In the rows, zero is written as 128.
Known rows, with every step that occurs:
godu gurife dedup guzis: [121 177 134 118 137  89 114 144  98  93  83 209 118 135 132 121 183 138
  91 173]
guzis godu gurife: [110 117 103 119 121  85 144 123 106 146  85 172 114 147 121 102 170 138
  71 140]
gurife dedup: [102 162  96 124 129 113 123 132  90  88  83 178 106 128 119 122 178 116
  99 155]
godu gurife rusumem: [106 158 115 122 169  94 115 115  71 151  88 189  85 123 124 113 163 177
  95 161]
rusumem gurife godu guzis dedup zevo: [116 116 131 140 124 105 134 122 106  65  83 186  92 135 138 137 166 135
 150 153]
zafeb zevo: [ 87 162 113 107 130 104 146 111  58 126  69 126 116 102 102  85 173 103
  94 126]
gurife godu: [101 146  85 135 126 106 133 112  83  87  84 183  86 134 127 116 173 133
 120 143]
dedup gurife godu guzis: [128 153 118 131 134  78 152 145 105  89  93 228  95 149 148 117 184 151
 139 167]
guzis zevo: [ 99 125 126 105 117 129 155 125  86 114  81 147 109 126 118  96 169 103
  97 133]
gurife godu dedup zevo: [131 138 116 133  92 115 134 128  95  72  85 185  84 126 134  98 183 141
 143 163]
gurife godu dedup: [118 138  95 135 110 100 135 125 109  78  88 199  91 148 128 107 181 143
 128 162]
gurife rusumem: [ 95 167 102 123 161 115 121 106  59 131  82 166  84 124 117 112 171 157
 116 161]
rusumem gurife dedup godu guzis: [112 144 112 146 131 100 133 134 124  80  83 192 105 150 131 137 170 146
 143 159]
godu dedup guzis zevo zafeb: [116 161 174  93  93 117 160 133 124  89  68 162 141 135 125 101 199 108
 129 166]
guzis dedup godu gurife: [126 108 121 130 104  84 156 129 116 127  64 184 114 140 138  97 194 134
 100 153]
dedup godu: [108 149 105 130 110 102 156 112  86 117  67 155 103 130 132  92 188 135
 128 141]
rusumem gurife godu dedup: [105 128  95 145 150 102 128 112 120  84 104 201  94 155 120 134 160 148
 140 140]
guzis zevo zafeb: [ 91 144 142  96 108 131 165 114 105 122  67 130 123 109 117 109 175  93
 111 126]
rusumem gurife dedup: [ 91 150  96 135 167 113 117 118 103  93  98 181 107 137 112 146 157 122
 114 135]
dedup godu guzis: [113 155 132 125  96  86 160 125  91 100  60 161 103 135 144  97 191 148
 142 162]

Rows:
[134 133 130 124  90 117 144 145 122  56  84 207 108 163 132  99 190 129
 131 177]
gurife godu dedup guzis zevo
[125 152 128 126  86 117 142 118 112  79  73 171  96 112 132 109 187 133
 155 159]
gurife godu dedup zevo zafeb
[102 139 145 108 110  85 151 130  90  90  64 165 116 133 137 116 190 118
 110 165]
godu guzis dedup
[117 149 133 112 120  83 140 129 100 117  77 182 130 154 128 103 187 134
  86 160]
dedup guzis godu gurife
[120 121 127 136 130 118 137 131 134  63  99 207 109 169 123 124 168 134
 143 154]
rusumem gurife godu dedup guzis zevo
[119 141 116 131 119  84 149 121  97 137  73 178 102 129 138  93 181 156
 110 144]
dedup godu gurife
[120 154 145 111 102 113 141 124  79  99  79 150 104 109 128  88 186 129
 130 155]
godu dedup zevo
[109 131 145 133 117 107 142 113 122  71  72 173 103 121 136 148 170 127
 162 148]
rusumem gurife godu guzis dedup zevo zafeb
[129 149 144 113 120 107 126 158 114  91  84 207 122 141 130 111 178 126
  85 173]
godu gurife dedup guzis zevo
[106 144 152 104  96 120 156 110  89 109  53 128 122  90 128 111 195  91
 124 140]
guzis dedup zevo zafeb
[139 119  99 129 127  96 153 146 131 139  97 213 112 176 120  95 191 161
 112 180]
guzis godu dedup gurife rusumem
[113 127 137 113 104 119 147 120  72 101  65 143 109 105 129  98 190  99
 110 145]
guzis dedup zevo
[113 176 149 107 119  94 139 127  92  84  78 177 127 143 129 100 199 130
 124 171]
godu dedup guzis
[115 131 136 132 107 120 153 139 156  85  73 177 120 142 128 138 170 126
 150 154]
rusumem gurife dedup godu guzis zevo zafeb
[126 155 115 135  90  99 141 150 114  75  66 189 104 143 140 112 192 141
 133 183]
gurife dedup godu guzis
[110 153 179  99  85 102 158 124  93  90  49 137 120  98 142 116 196 108
 136 163]
godu guzis dedup zevo zafeb
[121 138 150 111 126  75 163 147 105 101  75 199 122 144 145 114 198 125
 118 169]
godu guzis dedup gurife
[129 116 121 116  79 112 153 131 106 111  79 151 114 139 121  84 187 125
 111 158]
guzis godu dedup zevo
[136 117 107 127  96 107 131 147 115 118  83 182 109 134 125 104 174 133
  80 162]
guzis godu gurife dedup zevo
[122 147 161 101 100 115 152 142 108  82  79 176 129 150 126  90 194 116
 118 171]
godu dedup guzis zevo
[124 153 128 115 140  85 156 140 110 120  97 205 119 144 131  98 193 139
 122 158]
godu dedup gurife
[123 152 125 120 135  93 128 128  96 127  79 194 115 160 125 106 183 162
  93 180]
dedup guzis godu gurife rusumem
